Each row comes from the steps of one walk. Every step used is in the known rows, and no mark comes twice. Write the walk behind each row, first mark first.
(in the rows, 128 means zero)
Known rows
deno, zopinu, votu: [126 117  76 137 124 128  80 134  98 112 100 137 155 119 118 109 149 155
 133 170 154 182]
gamanas, votu, resit, deno, zopinu, zapas: [106 238  95 130 155  57  82 157  78 172  96 202 202 114  66  85 113  51
 110 171 138 125]
sazok, votu, zopinu, resit: [162 146 121 149 138 112 133 136 190 151 140 150 126 154 104 152 105  98
 139 123 128 155]
zapas, zopinu: [140 152  95 101 152 123 131 152 116 124 132 110 119 104 128 109 119 130
 121 159 157  99]
deno, zopinu: [117 135 102 125 153 122  90 138 114 118 130 153 137 116 131 110 151 133
 125 127 138 152]
zapas, zopinu, votu: [147 134  68 113 126 129 118 147 100 121 104  92 137 106 121 107 117 149
 130 201 178 127]
sazok, votu, zopinu: [168 137 115 131 128 130 134 123 167 155 114 140 134 137 140 146 159  93
 142 124 139 150]
sazok, votu: [154 126 109 115 125 116 156 120 144 138 103 156 133 150 140 143 129  93
 138 131 116 118]
gamanas, votu, resit: [127 185 111 151 140  93 133 139 122 154 116 153 172  99 105  97 115  39
 117 154 161 112]
sazok, votu, resit, deno, zopinu: [123 192  83 101 137  65  93 131 114 158  86 223 176 116 139  98 121  67
  97 152 120 136]
gamanas, votu: [138 154 110 143 141 119 144 142 110 123 109 138 154 131 118 109 121  85
 139 131 159 110]
gamanas, sazok, votu: [144 132 141 134 130 112 139  85 128 113  67 145 109 136 153 132 142  75
 139 127  92 108]
votu, zopinu, zapas: [145 159 145 146 132 129 105 133 149 176 145 106 131 131  83 149 157 113
 144 141 129 156]
deno, resit, zopinu: [130 149 123 150 129 156  95 143  97 128 100 159 152 147 110  78 155 109
  77 189 180 121]
gamanas, votu, zopinu, resit, deno: [136 208 122 156 139 100 108 166 127 136 111 161 163 150  97  97  79 112
 119 110 162 143]
gamanas, sazok, votu, resit, deno: [121 193 138 123 116  68 110  89 117 146  46 187 139 115 152 101 115  44
 105 141  90 106]
deno, zopinu, resit, votu, sazok: [ 65 146  85  97 101  71  83 169 149 113 152 206 112 148 101 129 101 136
 117 109 165 188]
votu, resit, deno: [110 191 127 117 115  86 101 130 116 160 106 173 162 108 127  96  98  97
  89 145 120 124]
resit, zopinu, votu: [127 127  93 132 123 124 101 121  88 121 101 135 174 133 121 101 139 145
  99 204 194 160]
resit, zopinu, votu, sazok: [108 137 112 112  72 105 112 129 122  93 104 149 169 152 110  97 121 132
  84 193 218 172]
deno, resit, votu: [116 125  92 137  98 149  92 149 104 161  88 165 106 134 122 119 166 118
 128 146 147 130]
deno, resit: [136 133 135 161 106 166 110 143 127 131  92 136 120 145 106 100 145 110
 112 157 133 116]
deno, zopinu, votu, resit: [115 144  76 145 125 102  67 131 109 141 105 151 172  86 107  98 138 111
 114 197 158 179]

Write each row's walk
[ 85 132 103  87  68  92 120 143 139 131 124 169 109 139 133 142 134 122
 125 109 168 158]
resit, votu, sazok
[118 144  74 122 113 110  66 142  72 115  67 162 171 131 132  90 128 172
 115 162 146 176]
resit, deno, zopinu, votu
[158 142 145 148 132 125 115  87 153 134  79 129 109 122 154 133 176  77
 146 117 118 141]
gamanas, sazok, votu, zopinu
[122 136  89 119 120 121  90 140 126 178 131 137 115 108 143 147 179 139
 144 110 166 176]
resit, votu, zopinu
[126 140  90  96  75 114 127 155 138  91 106 106 128 125 107 102 101 135
 114 189 203 140]
zapas, zopinu, votu, sazok
[152 165 117 156 141 132 122 147 134 141 119 121 155 121 118 114 152  89
 144 121 182 140]
gamanas, votu, zopinu
[ 99 130  93 120 130  96 108 151 129 155 148 168 106 140 108 151  94 144
 135 117 134 152]
zopinu, resit, votu
[125 140 103 149 102 105  99 118 125 151 105 126 159  98 103 114 118 102
 118 194 150 157]
zopinu, votu, resit
[135 150 141 158 143 126 104 144 174 140 165 125 122 136  93 133 104 137
 129 118 140 166]
votu, zopinu, resit
[113 168 133 129 124  96 113 148 123 124 125 173 134 159 107 114  53 153
 104 116 107 131]
zopinu, resit, deno
[100 214 116 113 144  66  64 145  97 181 115 192 176 108  79 103 121  91
 101 168 111 142]
votu, resit, deno, zopinu, zapas
[168 153 129 134 130 116 131 126 164 188 121 134 139 151  93 168 162  77
 156 145 119 144]
sazok, votu, zopinu, zapas
[132 139  98 152 100 160  70 152 124 180  97 145 109 122 121 120 194 121
 133 136 174 166]
deno, resit, votu, zopinu
[109 182 112 107 142  93  75 150  83 151 109 177 159 143  96 114 130 137
 118 144 109 143]
resit, deno, zopinu, zapas
[131 161 101 114 163 109 130 167 139 121 158 124 112 123  97 116  66 136
 114 160 150 105]
zapas, zopinu, resit
[135 173 103 112 147  80 131 115 132 165 118 196 181 117 127 112 131  40
  80 195 166 123]
sazok, votu, resit, zopinu
[ 96 156  92 102  61  96  74 149 107  84  71 176 165 150 119  84 112 158
 102 149 172 187]
resit, deno, zopinu, votu, sazok
[111 193 133 124 154  78  98 128 110 186 149 164 179 111  69 113 130  64
  84 209 156 127]
votu, resit, zopinu, zapas
[123 152 104 120 125 111  87 141 124 208 141 133 119 122  94 168 179 125
 159 131 143 172]
resit, votu, zopinu, zapas
[141 133 102 164 100 162  84 139  86 124  70 144 164 148 101  72 156 129
  87 231 197 147]
deno, resit, zopinu, votu
[ 88 138  65 118 153  89  75 162 112 145 149 192 117 126 111 136 117 151
 133 121 141 174]
deno, zopinu, resit, votu
[ 76 140 111 101  77  80 117 157 166 123 150 184 104 158  99 147  76 130
 124 106 160 163]
zopinu, resit, votu, sazok
[119 218 116 138 166  69 119 140  94 180 131 175 204 116  61  95 124  23
  92 214 188 111]
gamanas, votu, resit, zopinu, zapas
[146 153 154 164 143 108 112 104 178 123 103 143 100 144 119 138 120  83
 141 116 107 146]
gamanas, sazok, votu, zopinu, resit
